What can hang from each mark
k_303: k_156 k_421
k_339: k_543
k_156: k_133 k_303
k_421: k_303 k_543
k_543: k_133 k_421
k_648: k_133
k_133: k_156 k_421 k_543 k_648

Known rows, with every way that one mark hangs from another
k_543[k_133[k_156] k_421]: [ -6  15  52  12  21   8 -39 -49  26 -25  -4   3  29 -15  12   5 -16 -28]
k_339[k_543[k_421[k_303[k_156[k_133]]]]]: [-35 -17 -32  -7  18 -29  16  -8   5 -21  -3  13  28 -32  -7 -12   0  59]
k_648[k_133[k_421[k_303[k_156]] k_543]]: [ 30 -14 -19  29 -12   6  37  68 -20  13 -25 -24  12 -27 -27 -39  -3  14]
k_156[k_303[k_421[k_543]]]: [-17 -51 -50 -59  14   0  26 -32   6 -29  58  23  24 -21   8  25  17  44]
k_133[k_156 k_421[k_303] k_543 k_648]: [ 54  41  61  70 -29   3  18  25  -5  21 -22 -46 -12   5  -9 -46  21 -23]
k_543[k_133[k_648] k_421[k_303[k_156]]]: [-11  24  30  15  33 -16 -44  -8  10  -7  -5   9  15  18  20 -17  -3 -54]
k_156[k_303[k_421]]: [-10 -21 -43 -47   0  12  32 -17  22 -41  57  26  38 -31  20  30 -14  42]
k_303[k_156[k_133[k_543 k_648]] k_421]: [ -5   2  -2  23 -39  -2  25  67  53 -14 -11 -17  -1  33 -16  21  22   4]
k_156[k_133 k_303]: [-43 -17 -66 -58   1  -3  17 -28 -10   8  33  31  -6 -15  -6  41 -41  60]
k_339[k_543[k_133[k_421[k_303] k_648]]]: [ 19   0  18  26  37  -9  -8  18  11  38 -15 -22  -3  -8  19 -33  -2  -7]
k_133[k_543 k_648]: [ 39  27  43   7 -11  13 -13   3  -6  15 -22 -12  -8  -4  -6  15   1 -36]
k_543[k_133 k_421]: [ -4  -9  19 -35  50  14 -41 -54  13 -21  -1  25  39 -27  28  10 -32 -34]
k_421[k_303 k_543[k_133[k_648]]]: [-10 -13  -1 -13  53 -23 -53 -22 -47  37   6   0 -38  18   6  -7  22 -45]
k_339[k_543[k_421[k_303]]]: [  7 -10   4 -22  44 -10   0 -48 -20 -23   6  16  43 -76  15 -24  -7  21]
k_156[k_133[k_421]]: [ -8 -10 -36 -26  -9  26  23   2   0 -10   1  11   4  -3  15  10 -34  11]
k_133[k_156]: [  6  37  21  14 -28  15  -8 -25  -9 -33   5  -7   4  -8   4  32   0   1]
k_339[k_543]: [ 11  -3  -5 -18   5   9   2 -23  -3 -16  -4  -1  20 -44   6  29  -5  38]
k_421[k_543]: [  1 -22 -20 -44  13  10 -18 -44 -39 -19  11  16  -1 -12   6  29  13  -4]
k_648[k_133[k_156 k_421 k_543]]: [ 39   7  36  43 -30  18  23  43   4  13 -35 -34   3 -33 -34 -23 -14   2]
k_133[k_156 k_421[k_543] k_648]: [ 22  28  52  33 -33   7 -12  -5   5  -7 -13 -13 -20  36   6  -9  29 -38]
k_339[k_543[k_133[k_421[k_303[k_156]] k_648]]]: [ 12   9  13  50  13 -13   3  43  36  21 -25 -28   4  26   8 -23  15   9]

Rows
[ 49  -6  -7  31 -16  20  46  32   0  -9 -15 -31  29  -3  -4 -26  15  22]
k_133[k_421[k_303[k_156]] k_543]
[ 23 -25 -16 -10 -11  27  40  19  10  14 -19 -14   6 -11 -10  -4 -21  22]
k_156[k_133[k_421 k_543]]
[-12  29  -8  17 -43  11  12  46  31  -9 -16   5 -13  58   8  11 -13 -11]
k_303[k_156[k_133[k_421 k_648]]]
[ -3  17  35  14 -18  -7  -7  17  37  -4 -33   6  10  17 -18   1  -4 -18]
k_303[k_156[k_133[k_543[k_421] k_648]]]
[-45  -4 -40 -37 -10 -12  20  14  29  -5  45  30  -7   8   7  27 -22  22]
k_156[k_133[k_648] k_303[k_421]]
[ 14   7  -2  19 -11  -5   4  18 -20  -5  -3  -3 -11  44   9 -25  38 -27]
k_133[k_421[k_303[k_156] k_543] k_648]
[-28 -24 -33 -39  -4 -12  15  -8   3  34  17  27 -31  30  -5  -1 -11  22]
k_156[k_133[k_421[k_543] k_648] k_303]
[-13   2  41  30   4 -12 -36   3  34  -9   9 -19 -15  38   3  11  46 -39]
k_303[k_421[k_543[k_133[k_156 k_648]]]]
[-43 -30 -74 -22   3 -22   6  -3 -48  -4  13   6 -23  20 -18  11  27  40]
k_421[k_303[k_156[k_133]] k_543]
[  5  11  11  -1 -13   0  -5  18  -5  34 -22  -6 -31   7 -19  17 -10 -13]
k_156[k_133[k_543 k_648]]
[-41  13 -34 -40  -8 -13  -3  -9  -2  25  24  32 -29  11  -4  34 -36  22]
k_156[k_133[k_648] k_303]
[ -3  20  53 -16  40   3 -60 -37  20  -3 -10  23  14  -2  29   3 -27 -76]
k_543[k_133[k_648] k_421]
[  5  16  28  17 -31  -7   7 -18  16  12  13   1 -15  32  -5  -7  15   8]
k_133[k_156[k_303] k_421[k_543] k_648]
[-11  14  29  32  23 -30 -52 -18 -33  34   0 -21 -48  30  -9 -11  40 -38]
k_421[k_303 k_543[k_133[k_156 k_648]]]
[ -8 -17 -42 -12   6  -9  -1 -17 -49 -24  16   3  -1   9  -4   9  40  15]
k_421[k_303[k_156] k_543]
[ -7   9  -9   7 -27   4  27  16   4   7  12   7   2 -29 -17  -7 -39  36]
k_648[k_133[k_156[k_303] k_421]]
[  4 -35 -24 -30  12  14  -5   9 -36   3  -8  16  -6 -27  -5 -12 -12 -15]
k_648[k_133[k_421[k_543]]]
[ 13   8  13  37  12   9   3  -3  -3   6   3 -28   4   1  14 -25  -1  -5]
k_543[k_133[k_156 k_421[k_303]]]
[  1  -8   8  15 -16   6  -2  13 -24  -1 -14  -6 -14 -13 -20 -17   5  -6]
k_648[k_133[k_156 k_421[k_543]]]
